Each row comes from the steps of one walk. Every step used is in the known rows, and no mark comes twice. Write the walk behind each row, first mark first.
Known rows:
E/X/Q/H/P/N: [-0.58  3.31  0.60 -0.60 -0.18  0.64 -0.48 -1.31 -0.20  2.94  0.29 -1.53
 -1.21  2.61  0.17 -1.84  0.00 -1.49 -2.08  1.87  0.79  2.74]
E/N: [-0.87 -1.88  1.60  2.18 -0.45  1.09  1.23 -0.03 -1.25  1.23  0.51  0.42
  0.77  0.41  2.93  1.35  0.21 -1.14 -0.29 -0.84  1.51  0.34]
P/N/L: [-0.68  0.66 -0.13  0.75 -0.58 -0.52  0.11  0.87 -0.28  0.61 -1.66  1.19
 -0.47  3.49 -0.40 -1.55  2.84 -2.82 -1.19  2.25  1.10  1.29]
X/E/N/F: [-0.88 -1.78 -0.59  1.14  0.58  2.46  2.95 -0.16 -1.41  0.91  1.61  1.88
  0.40 -0.40  3.43 -0.02 -0.17 -1.98 -1.04 -0.59  0.35 -3.64]
E/N/L: [-0.21 -1.16  0.76  2.75 -0.13  1.13  1.19  0.27 -1.17  1.49  1.03  0.37
  1.39  0.29  3.94 -0.02  1.10 -2.18 -0.46  0.16  1.44  1.65]
E/X: [-0.37  0.12  1.10  1.26  0.10  1.45 -0.43 -1.03 -1.27  0.21  1.47 -1.11
  0.98  1.40 -0.15  0.00  0.19 -1.86  0.23  0.66  1.16  1.99]
X/Q/H/P/N: [-0.11  3.60 -0.50 -2.07 -0.30 -0.86 -0.07 -0.31  1.17  3.02 -1.18 -0.53
 -2.38  0.99  0.53 -2.09 -0.37  0.56 -2.44  1.24 -0.40  0.82]
P/N/F: [-2.92  0.49  0.01  0.39 -0.84 -0.31  1.28  1.40  0.04  0.05 -1.68  1.11
 -1.71  4.58 -3.03 -0.73  2.21 -1.68 -1.17  1.69  1.35 -0.08]
F/N/L: [ 0.83  0.48  0.71  0.06 -1.10  0.03  0.22 -0.59 -0.88  1.54  1.96 -0.08
  0.59 -0.83  1.79 -2.24 -0.34 -1.48 -0.61  0.63  0.74  1.85]
P/N/F/H/Q: [ 0.63 -1.72 -0.89 -0.98 -1.97  0.64  0.33  0.90  0.20  0.64 -1.51 -0.55
 -2.32  2.60 -2.81 -2.54  2.74 -1.41 -3.45  2.49  2.05 -2.84]
Q/H/P/N/F: [-0.69  3.04 -0.20 -0.55 -1.04 -0.39  0.20  0.41  1.34  1.80  0.20 -0.98
 -3.46  2.62 -2.82 -1.87  0.37  1.39 -2.45  0.17 -0.08 -1.98]
X/E: [ 1.37 -0.49 -1.46 -1.05  0.91  1.29  0.79 -0.87 -0.67 -0.03  0.69  1.61
  0.29 -1.58  2.26 -0.78 -0.52 -1.05 -0.64 -0.16 -1.14 -3.75]
N/F/H/E/X/Q: [ 1.01  1.57 -1.06 -1.35  0.33  1.92  0.89  0.04 -0.72  2.10  0.98 -2.40
  0.98 -0.01  0.43 -4.23 -0.36 -1.09 -2.19  2.59  0.62  4.08]
X/E/N/P: [ 1.44 -2.58  0.08  1.61  1.52  2.31  1.05 -1.01 -1.74  2.39  0.34  1.41
  1.51 -0.69  7.33 -0.92  1.34 -3.69 -1.70  0.03 -0.01 -3.10]
H/P/N: [-1.61  0.72  0.70  0.85 -0.48  0.17  0.06  0.02 -0.52  1.52 -1.19  0.53
 -1.24  3.31 -2.39 -0.19  0.53 -0.48 -1.54  0.44  0.55 -0.34]
P/N: [-1.27 -0.06  0.67  0.14 -0.91 -0.62  0.17  0.53 -0.36  0.30 -2.15  1.25
 -1.16  3.54 -1.53 -0.19  2.00 -1.78 -1.01  1.33  1.18 -0.03]
H/P/N/L: [-0.99  1.33 -0.01  1.37 -0.24  0.19  0.02  0.33 -0.41  1.69 -0.77  0.55
 -0.61  3.30 -1.47 -1.47  1.27 -1.41 -1.67  1.28  0.56  0.79]
F/H/Q/X: [ 2.86 -5.18 -0.84 -0.76 -1.32  1.88  0.62 -1.26  0.80  0.73 -0.20 -1.76
 -0.75 -1.86 -1.91 -1.24  0.77 -0.85 -3.13  1.75  0.83 -4.65]
X/E/N/F/H/P: [ 1.60 -1.79 -1.23  0.32  0.52  3.46  2.02 -1.19 -1.71  2.51  2.26  0.41
  0.76 -1.37  4.35 -2.48 -0.58 -1.06 -2.65 -0.56 -0.40 -3.53]
P/N/F/H/E/X/L: [-0.08  0.89 -0.61  0.00 -1.25  0.86  0.61  0.21 -0.65  0.69 -1.23 -0.77
 -0.45  3.39 -2.23 -3.47  1.61 -3.30 -2.71  3.32  2.23  3.07]
H/Q: [ 0.62 -2.15 -0.21  0.12 -1.16  0.58  0.00  0.32  0.55 -0.27  0.05 -0.70
 -1.36 -1.01 -2.10  1.23 -0.12  0.17 -1.39  0.12  1.48 -4.08]
F/H/P: [ 3.41 -0.05 -0.79 -1.10 -0.06  1.28 -1.31 -1.35 -0.38  2.15  0.78 -1.92
  0.44 -1.33  1.28 -3.23 -0.36  1.13 -2.19  0.07 -0.94  0.11]

Write each row's walk:
[-1.46  4.03 -1.03 -1.87 -0.20 -0.69  0.90  0.33  1.49  2.80 -0.82 -0.66
 -2.91  1.83 -0.75 -2.56 -0.19  0.70 -2.62  1.53 -0.27  0.68]  X/Q/H/P/N/F
[-3.03  1.19  0.16  1.06 -0.43  0.28  1.11  0.79 -0.16  1.26 -0.77  0.47
 -1.78  4.21 -3.87 -0.78  0.65 -0.39 -1.64  0.75  0.73 -0.34]  H/P/N/F
[ 1.77  0.66 -1.26 -1.26 -0.25  1.08  0.76  0.89  0.00  1.11  0.66 -1.78
  0.06 -0.60 -0.99 -3.72 -0.10  0.69 -2.18  1.09 -0.11  0.82]  N/F/H/E
[ 2.35 -0.11 -0.24 -0.99 -0.81  0.77 -1.11 -0.94 -0.72  2.41 -0.93 -0.97
 -0.53  1.58  0.14 -3.49  1.25 -0.30 -2.93  1.17  0.01  0.08]  F/H/P/N
[-1.09 -4.93  0.09  1.04 -1.02  1.30  1.95 -0.40  1.16 -0.29 -0.36 -0.33
 -1.51 -0.46 -4.61  2.17 -0.04 -1.00 -1.68  1.04  1.53 -5.48]  H/Q/X
[ 0.54 -2.22  0.02  0.92  0.47  2.33  1.93 -0.93 -1.73  1.03  1.15  1.97
  0.97 -1.21  4.83  0.47 -0.34 -2.09 -0.91 -0.88  0.17 -3.45]  X/E/N
[ 1.19  2.92 -0.31 -0.65  0.03  0.16  1.21  0.64  0.59  3.44  0.48 -1.06
 -0.16 -1.79  4.19 -2.20 -0.93 -0.25 -2.18  1.06  0.28  2.97]  X/Q/H/E/N/L
[ 0.31 -1.45  0.31  1.50 -0.41  2.34  1.37 -0.29 -1.14  2.74  1.62 -1.25
  0.45  0.30  2.35 -1.96  0.08 -0.04 -2.11 -0.41  0.87  0.21]  E/N/F/H/P
[ 0.18  1.68  0.77  0.43 -1.02  0.65  1.74  1.22  0.58  1.96  1.73 -1.52
 -1.49 -0.50  0.28 -0.84 -1.04  1.36 -1.99 -0.77  0.84 -0.70]  Q/H/E/N/F
[ 3.83 -5.52 -1.87 -1.59 -0.59  2.79  1.17 -1.93  0.29  0.71  0.35 -0.58
 -0.58 -2.98 -0.28 -1.82  0.38 -1.58 -3.58  1.59  0.01 -7.38]  F/H/Q/X/E
[-1.96 -6.37 -0.47  1.97 -0.58  3.31  4.52 -0.45  0.06  0.41  1.00  1.17
 -1.26 -0.68 -1.86  2.14 -0.17 -2.60 -2.54  0.62  1.75 -8.40]  H/Q/X/E/N/F
[-0.22 -4.64 -0.78  1.24  0.72  4.05  4.05 -1.99 -0.91  2.39  1.69  0.67
  0.49 -0.65  1.16 -1.29 -0.38 -2.19 -2.86  0.49 -0.34 -4.84]  Q/X/E/N/F/H/P
[-0.84 -4.51 -0.32  2.35  0.86  2.88  3.88 -1.36 -0.86  1.16  1.04  2.13
  1.22 -0.52  2.53  0.45  0.51 -4.01 -1.24  0.98  0.14 -3.71]  Q/X/E/N/L
[ 0.24 -4.33 -1.71 -0.98 -1.29  2.22  2.54 -0.39  0.26  0.63 -1.34  0.89
 -2.20  1.90 -3.16 -2.18  2.43 -3.17 -4.15  3.15  1.15 -6.75]  P/N/F/H/Q/X/E
[ 0.61 -2.00  0.21  1.02 -0.72  1.86  1.45  0.09 -1.07  1.85  1.12 -0.84
  0.61  0.13  3.20 -1.90  1.08 -0.91 -1.71  0.19  1.28  0.51]  E/N/F/H
[ 1.32  2.04  0.40 -0.48  0.70  0.13  0.55  0.35  0.61  4.32 -0.64 -1.52
 -0.16 -1.32  5.59 -2.36 -0.08 -0.90 -2.70  1.13  0.24  2.31]  X/Q/H/E/N/P
[-0.30 -5.78  0.30  1.78 -1.46  2.81  3.01 -0.28 -0.22  1.60  0.84 -1.07
 -0.50 -0.11 -0.47 -0.17  1.02 -1.72 -2.97  1.06  2.33 -3.62]  E/N/F/H/Q/X
[ 1.28  3.71 -0.82 -2.74  0.08 -0.69  0.46  0.49  1.43  2.26 -0.25 -1.31
 -1.22 -2.11  1.24 -2.09 -1.77  1.37 -1.83  0.92 -0.66  1.69]  X/Q/H/E
[ 3.28 -1.56  0.75  0.06 -0.86  1.88  0.41 -0.04 -1.43  2.64  0.50 -1.53
  1.41 -1.50  3.24 -2.41 -0.11 -0.36 -2.45  0.17  0.86  1.33]  F/H/E/N
[ 1.79  3.10  0.01 -0.40 -0.73  0.18 -0.38 -0.61  0.86  0.51  1.32 -2.24
 -0.89 -1.13 -0.70 -1.34 -1.65 -0.16 -1.39  0.48  0.74  1.57]  Q/H/E/X/L
[-0.03 -5.36 -1.09  0.16 -0.29  2.39  2.64 -1.10  0.64 -0.34  0.20  0.97
 -1.26 -1.71 -2.80  1.58 -0.47 -1.93 -2.27  0.89  0.57 -8.62]  H/Q/X/E
[ 1.26  0.54 -1.44 -0.76  0.06  1.38  0.14 -0.30  0.07  1.63  1.19 -1.83
 -0.33 -0.11 -0.63 -3.58 -0.15  1.17 -2.01  0.44 -0.63 -0.08]  N/F/H/P
[-0.94  1.24  0.28  0.04  0.79  1.12  0.08 -1.12 -1.03  1.36  0.55 -0.92
  1.24  0.89  1.61 -0.64 -0.35 -2.35 -0.08  1.82  0.97  4.24]  E/X/Q
[ 1.94  2.81  0.90 -0.52 -0.65  0.83 -0.54 -0.22  0.32  1.32  2.14 -2.68
 -0.80 -0.41 -0.98 -1.46 -1.13  0.62 -1.46  0.05  0.31  0.73]  Q/H/E/X
[-0.57 -6.75  0.07  1.78 -0.62  3.23  3.52 -1.13 -0.28  0.56  0.59  1.30
 -0.73 -1.44 -0.73  2.55 -0.27 -2.75 -2.44  0.30  1.64 -8.26]  H/Q/X/E/N
[-0.49  1.44 -0.29 -1.06 -0.58  1.22  0.92  0.62 -1.10  2.32 -1.16 -1.01
 -0.15  3.62 -1.13 -4.08  1.64 -2.90 -3.02  3.89  1.76  4.02]  P/N/F/H/E/X/Q
[-1.98 -2.84 -0.69  1.12 -0.04  0.01  2.33 -1.31  1.41 -0.99 -1.45  0.95
 -0.28 -0.20 -2.42  1.15 -0.45 -2.24 -0.28  1.54  0.47 -0.44]  Q/X/L
[-1.91  3.81  0.14 -0.39 -0.13  0.84  0.41 -0.61  0.11  2.75  0.70 -1.65
 -1.71  3.41 -0.99 -2.27  0.12 -1.41 -2.16  2.09  0.98  2.60]  E/X/Q/H/P/N/F
